What can hang from each mark
X: A C E J
E: H X
B: C F J X
F: B H X
C: H L
L: C
A: X
H: C E J
J: X

Every row comes from one small tree of marks. The marks that hang from a mark follow it in brackets, in alphabetical order. Every link used is in the known rows. Which tree was each row made from?
Known rows
F(B(J X) H): -14 3 -18 3 12 5 -13 -53 -3 -14 28 17 -35 -16 -11 -34 -4 18 -16 6 17 28 2 -17 -80 -33 47 72 20 -42 36
A(X(C J)): 17 47 -13 -58 33 -18 55 -80 -5 -40 19 35 -5 13 13 -15 -35 30 11 -5 27 -12 -7 -6 -46 29 17 19 -14 -15 25
A(X(E J)): 9 2 24 -57 16 -15 37 -44 -9 -27 20 48 -10 -8 42 -37 -21 2 16 -9 26 -23 -22 40 -44 34 17 57 -1 -7 27
J(X): -6 20 2 -29 35 5 8 -82 0 -1 11 32 -27 -19 9 -18 -53 19 -17 -10 37 3 -8 -12 -42 27 29 27 27 -22 24
B(F(X(A))): -39 -20 -34 -39 32 9 35 -58 7 -6 11 47 13 43 69 -12 -20 12 -15 26 42 5 -10 -43 -62 42 24 21 12 -34 -1
H(J(X(A E))): 3 -3 36 -33 19 -22 18 -36 0 4 -7 52 -8 -23 58 -39 -23 7 -11 2 25 -15 -31 -16 -26 35 34 42 22 -2 23
A(X(C)): -9 34 -33 -47 37 3 51 -66 7 -38 24 32 -6 9 -5 0 -37 27 -4 -8 30 -18 0 -12 -54 34 15 21 -6 -23 31
X(A C E(H) J): 26 -3 19 -58 12 -47 38 -44 -32 -11 -16 64 44 39 29 -32 -2 27 11 22 22 -38 -6 -8 -31 3 7 25 8 -4 21
H(C(L) E J): -13 -2 30 -22 64 -10 -17 -47 2 -30 1 34 19 -21 5 13 -1 -1 -59 -11 14 23 4 -52 -19 24 1 -8 18 -1 9
F(B(C(H L))): -16 11 -49 -17 43 1 9 -44 8 -38 -1 27 -17 -62 4 20 -44 9 -33 -1 15 16 43 -41 -67 -63 16 15 1 -32 -7
E(H): -24 -12 9 -37 26 -8 0 -40 -15 -12 13 34 23 1 -7 -19 -33 7 -21 5 29 -14 11 -16 -47 28 11 6 24 -21 5
X(A C(L) E J): 29 39 2 -50 38 -17 45 -81 -18 -21 -15 60 19 19 39 -12 -26 13 1 23 22 -20 4 -20 -31 -15 14 30 -5 0 6
E(H(C) X(A)): -24 -5 -9 -31 27 -42 18 5 -22 -23 -16 41 42 28 21 -7 -11 23 -5 9 26 -20 16 -63 -25 42 -8 -4 29 -21 3
L(C(H(E))): -21 5 4 -39 45 20 7 -54 9 -11 5 29 -7 16 -17 -2 -2 -4 -25 -17 25 11 -17 20 -37 29 -8 6 20 -19 27
X(A C(H) E J): 28 13 -11 -59 34 -7 48 -29 -7 -13 -24 61 4 6 32 -29 -6 52 21 13 24 -20 -13 10 -38 -3 15 27 -5 -4 22
B(C X): -4 27 -16 -14 26 -5 7 -66 22 -25 -3 25 -19 -1 39 6 -10 13 -29 22 29 21 -6 -6 -45 -34 23 25 20 -34 16
F(B): -25 25 -10 -26 13 5 12 -57 -5 -15 15 28 -16 -32 -30 -20 -36 6 -26 10 24 -10 4 -38 -64 35 25 43 16 -23 8
F(H(C(L) J) X): -24 -24 -12 -10 87 -16 -29 1 15 -23 8 32 23 18 7 11 -13 5 -44 -11 12 24 26 -67 -61 15 14 13 12 -31 6
X(C E J): 30 16 20 -57 29 -11 26 -63 -14 -16 -1 54 13 14 1 -22 -8 35 0 22 25 -16 -16 22 -37 12 19 39 6 -5 31
E(H(C) X(A J)): 1 6 12 -42 23 -64 24 -11 -33 -24 -23 44 43 32 38 -21 -8 26 11 13 23 -15 7 -55 -18 34 -5 -6 22 -13 -1
J(X(C)): 10 32 -17 -36 43 0 20 -93 -2 -5 6 34 -16 -1 -8 0 -44 43 -15 -5 36 -1 0 -19 -44 14 26 17 17 -22 39
A(X): -27 24 -14 -40 29 8 38 -52 8 -32 28 31 -17 -12 13 -17 -43 2 -5 -13 32 -14 -7 -9 -54 51 18 31 2 -23 16
F(H(C E J)): -20 -15 27 -20 57 -17 -15 -13 2 -15 1 36 30 9 -10 -19 29 10 -42 -10 14 21 -9 -35 -34 49 5 28 30 -15 29
C(L): -23 28 -7 -28 53 21 6 -77 -2 -24 14 32 -3 -19 3 1 -57 -6 -33 4 30 3 18 -32 -45 9 18 13 9 -17 -9
L(C(H)): -21 24 -21 -39 52 23 21 -51 21 -16 5 24 -19 1 -19 -4 -29 7 -20 -2 25 3 -3 6 -44 25 11 5 16 -26 12
B(F J X(E)): -4 -53 7 -30 19 28 2 -78 2 -14 27 39 -22 -11 66 -17 15 31 -13 32 34 28 -25 48 -48 -35 49 51 22 -26 41
H(C E(X) J): -16 -20 38 -29 43 -26 -21 0 -13 -27 0 33 32 3 6 0 18 18 -37 0 19 14 -16 -35 -11 67 -6 -3 25 -7 25
X(A): -26 47 -13 -36 22 6 40 -59 5 -10 -5 42 -1 6 18 -30 -38 6 -14 19 31 -11 -10 -42 -43 49 22 26 15 -16 -6
L(C(H(E(X)))): -22 -10 5 -39 45 9 -3 -25 -12 -17 5 25 10 31 -5 5 1 -1 -14 -12 28 7 -15 22 -26 42 -18 0 20 -23 27
L(C(H(J))): -18 12 4 -39 57 8 12 -34 23 -21 4 20 -11 -15 -10 -10 -21 4 -35 3 15 10 -12 -10 -33 35 20 -8 11 -16 7
B(F J X(A)): -18 2 -24 -23 15 18 34 -99 7 -16 15 33 -24 5 83 -24 -6 28 -11 37 36 33 -24 -20 -46 -19 51 28 16 -29 15
E(X(A C J)): 14 55 -9 -54 23 -32 47 -57 -28 -24 -15 43 27 45 30 -21 -25 36 13 34 29 -14 -9 -40 -24 35 10 9 0 -11 4
H(E J): -19 -5 44 -35 31 -1 -13 -47 -5 -15 14 34 17 -10 4 -24 -4 -4 -45 2 22 10 -25 -15 -27 57 12 8 18 -3 15
C(H): -22 6 -22 -37 49 31 9 -25 10 -15 5 33 -18 -31 -5 -14 -38 31 -13 -4 31 3 5 0 -50 21 19 9 10 -23 7
L(C(H(E J))): -16 -7 28 -37 50 4 -5 -38 13 -15 6 25 2 -1 -5 -7 6 -8 -39 -12 16 16 -23 6 -25 41 0 -9 14 -10 22

Write each row's tree
0 3 42 -46 21 -20 -6 -51 -42 -18 8 37 25 25 24 -24 -7 6 -2 6 31 6 -22 9 -21 50 -5 14 16 -8 14
H(E(X(J)))
-29 -5 1 -36 12 -29 17 -10 -34 -15 -3 40 42 31 33 -23 -29 5 -1 20 31 -28 8 -43 -33 44 -1 1 22 -21 -5
E(H X(A))
8 -13 38 -52 4 -41 27 -33 -31 -5 -11 61 33 19 48 -48 -10 1 10 17 24 -33 -12 2 -35 17 9 34 17 -3 5
X(A E(H) J)
-28 11 -16 -18 16 5 0 -51 -7 -18 29 28 -13 -21 -41 -46 -23 12 -22 7 14 19 7 -31 -84 -1 47 64 17 -34 26
F(B(J) H)
-4 19 -4 -21 3 -3 -1 -86 -6 -10 25 24 -47 -54 -20 -33 -52 23 -19 -10 22 22 -4 -29 -69 -5 54 46 20 -24 39
F(B(J(X)))
3 -15 21 -43 34 -54 -4 -12 -36 -28 -7 35 39 20 10 -10 -10 32 1 8 23 -4 15 -29 -22 30 -5 -8 24 -17 9
E(H(C) X(J))
10 24 26 -52 10 -17 39 -48 -11 -7 -13 61 7 9 46 -50 -14 4 7 23 26 -20 -27 0 -33 32 21 52 12 -1 5
X(A E J)
15 14 1 -56 18 -57 34 -39 -47 -23 -14 45 53 54 33 -21 -21 33 16 27 26 -26 7 -44 -24 19 -1 -10 6 -13 5
E(H X(A C J))
9 54 -33 -28 54 -7 40 -111 -5 -11 -6 40 -10 4 32 9 -64 22 -13 -6 33 -5 18 -61 -39 -15 20 8 5 -16 12
J(X(A C(L)))
17 17 -7 -40 24 -11 42 -66 -4 4 -12 58 -4 13 29 -18 -23 34 3 3 33 -25 -18 -9 -38 11 23 48 18 -11 44
J(X(A C E))
-3 45 9 -47 17 -26 35 -45 -28 -18 -9 41 15 26 49 -39 -32 11 11 29 31 -11 -16 -35 -25 50 13 18 8 -12 -11
E(X(A J))
-23 13 5 -31 28 -20 16 -17 -15 -17 -18 45 27 33 22 -5 10 15 -13 1 29 -1 -15 -47 -19 65 -14 15 28 -12 18
H(C E(X(A)))
35 -7 -8 -51 63 8 14 -48 -15 -26 -6 51 3 -17 16 4 -26 42 3 1 21 -6 17 24 -39 -43 9 14 -11 -7 17
X(C(H L) E J)
27 -15 21 -32 58 -12 -3 -69 -8 -13 7 43 3 -28 24 12 -34 22 -28 -2 21 -7 6 -10 -27 -20 27 19 8 -3 34
H(J(X(C(L) E)))
14 12 -43 -29 78 18 11 -77 -3 -15 3 31 -26 -32 7 25 -62 49 -10 -25 32 9 33 -18 -48 -43 17 -7 1 -24 25
J(X(C(H L)))
13 43 -9 -28 56 -22 30 -93 -2 -15 -6 37 -1 -12 42 4 -54 19 -26 5 23 0 9 -77 -26 -6 29 -6 0 -6 7
H(J(X(A C(L))))
-19 -24 -4 -24 59 -28 -16 -16 -30 -34 0 31 41 6 5 25 -30 12 -21 -3 24 -5 45 -50 -29 3 -12 -17 24 -23 -2
E(H(C(L)) X)
-8 17 -11 -8 -2 9 -9 -69 2 -22 24 16 -50 -38 -8 -23 -16 23 -23 11 20 26 -9 -18 -68 -23 47 48 13 -31 31
F(B(J X))
-4 -12 18 -29 36 -7 5 -30 -2 3 -8 40 -14 -30 55 -27 -18 20 -16 -28 26 10 -27 -22 -25 28 13 1 13 -6 24
C(H(E J(X(A))))
-1 25 -44 -16 18 3 21 -37 30 -32 -15 31 -38 -18 64 -14 -10 38 -8 15 19 42 -11 -15 -55 -73 41 11 6 -34 18
B(C(H) J X(A))
-3 -19 -7 -46 49 0 20 -17 4 -38 20 32 3 -16 14 1 -3 35 -12 -31 18 0 -12 2 -39 30 1 -8 -15 -10 42
A(X(C(H(E J))))
17 71 -12 -52 26 -20 58 -87 -8 -19 -14 47 10 28 18 -30 -28 33 1 26 27 -10 -11 -44 -35 27 21 15 -1 -8 4
X(A C J)
-20 -29 -3 -30 60 22 -22 -20 -31 -23 10 33 14 -11 24 15 -28 8 -14 -18 31 11 18 2 -31 1 -17 -10 7 -18 6
C(H(E(X)) L)
17 56 -16 -46 45 -27 40 -75 -34 -32 -12 41 30 35 42 -1 -44 21 6 28 27 -10 15 -56 -21 2 5 -5 -9 -9 -11
E(X(A C(L) J))
-15 -25 19 -28 65 17 -25 -29 -6 -23 10 32 7 -41 21 4 -21 1 -40 -18 18 20 7 -12 -30 2 4 -17 1 -5 1
C(H(E J) L)
-8 21 -49 -43 43 6 38 -7 -12 -23 -15 39 13 18 18 -2 -27 55 11 14 31 -16 9 -34 -37 21 5 -3 -2 -23 12
E(X(A C(H)))
2 29 -38 -29 23 -11 29 -55 21 -21 -13 41 -36 -36 54 -24 -44 38 -6 -6 21 40 -9 -26 -53 -57 47 11 11 -29 27
B(C(H) J(X(A)))
11 -30 -2 -39 70 14 -2 -15 1 -29 1 45 11 -37 10 13 -20 35 -26 2 15 -5 17 0 -34 -28 17 3 -9 -6 17
X(C(H(J) L) E)
12 26 6 -16 6 -16 5 -75 -12 -14 9 19 -39 -25 15 -24 -14 17 -7 15 25 4 -7 -12 -52 -4 27 48 10 -22 13
F(B(X(J)))
-14 -18 -13 -24 26 29 8 -99 5 -20 31 25 -29 -10 56 -12 -5 34 -22 30 37 45 -16 8 -48 -27 52 24 19 -33 24
B(F J X)
-31 -51 17 -12 27 -22 -38 2 -13 -3 26 30 23 20 -12 -27 15 -11 -39 -12 13 11 -7 -38 -79 46 9 52 14 -31 29
F(B H(E J) X)
-20 -7 15 -31 38 -10 -11 -18 -16 -23 -1 37 24 18 -5 6 11 22 -23 -5 29 9 -9 -20 -22 59 -13 11 31 -16 29
H(C E(X))
14 -20 17 -35 39 -40 -3 -56 -18 -10 8 31 20 -6 5 -4 -33 38 -25 -4 23 -8 7 -37 -30 6 23 -15 19 -15 33
E(H(J(X(C))))
0 2 -17 -41 59 13 11 -21 12 -26 1 31 2 -27 -13 -4 -22 54 -24 9 19 4 1 -23 -38 17 23 -13 -3 -14 17
X(C(H(J)))
-2 12 -24 -12 33 -14 19 -9 31 -27 -23 29 -19 -24 81 -4 1 27 -21 19 18 23 -11 -32 -34 -38 27 3 4 -24 0
B(C(H(J)) X(A))
10 -46 19 -27 66 7 -21 -21 -2 -8 5 40 -21 -68 47 -1 -42 17 -17 -24 23 4 10 13 -32 -28 26 14 8 -7 21
C(H(J(X(E))) L)
20 19 -14 -34 45 -8 34 -85 -10 -5 -11 56 -2 3 41 3 -43 20 -4 -3 31 -23 6 -24 -36 -22 18 36 10 -9 29
J(X(A C(L) E))
23 0 -3 -33 55 2 8 -88 -13 -8 7 48 -6 -11 14 15 -42 25 -13 -9 31 -11 12 3 -39 -30 19 33 12 -13 39
J(X(C(L) E))
8 -38 37 -57 10 -39 25 -25 -27 -27 22 50 17 4 42 -36 -16 0 20 -16 23 -36 -9 39 -44 20 6 39 5 -11 27
A(X(E(H) J))
3 28 -23 -10 19 -22 -1 -107 1 -32 15 25 -36 -61 13 1 -61 3 -37 -3 13 41 22 -47 -68 -85 49 30 13 -29 23
F(B(C(L) J(X)))
23 4 -2 -55 21 -28 30 -35 -6 -9 -14 64 21 61 33 -25 -4 30 10 21 26 -19 -22 -11 -55 23 14 40 -3 -14 28
F(X(A C E J))
-17 -4 -5 -28 71 22 -9 -26 7 -28 11 27 -6 -56 17 3 -49 13 -35 -4 18 13 20 -30 -38 -4 22 -16 -3 -12 -13
C(H(J) L)
-17 -30 24 -35 44 14 -17 -10 0 -15 8 34 3 -31 8 -16 -3 18 -32 -13 21 15 -15 -1 -32 36 8 -5 11 -7 16
C(H(E J))
26 34 8 -59 18 -22 52 -61 -12 -11 -18 63 18 28 28 -34 -7 30 9 28 24 -26 -22 -5 -34 17 19 41 3 -1 21
X(A C E J)
19 28 -8 -53 35 -8 39 -54 -15 -15 -20 52 10 20 25 -22 -3 43 5 -3 26 2 -17 -15 -33 10 -2 -1 -5 -5 19
X(A C(H(E)) J)
-4 -40 -26 -29 70 5 -11 -23 -7 -11 14 50 33 55 -1 11 -12 12 -17 0 24 -9 23 0 -77 -21 6 52 3 -34 33
F(H X(C(L) E))
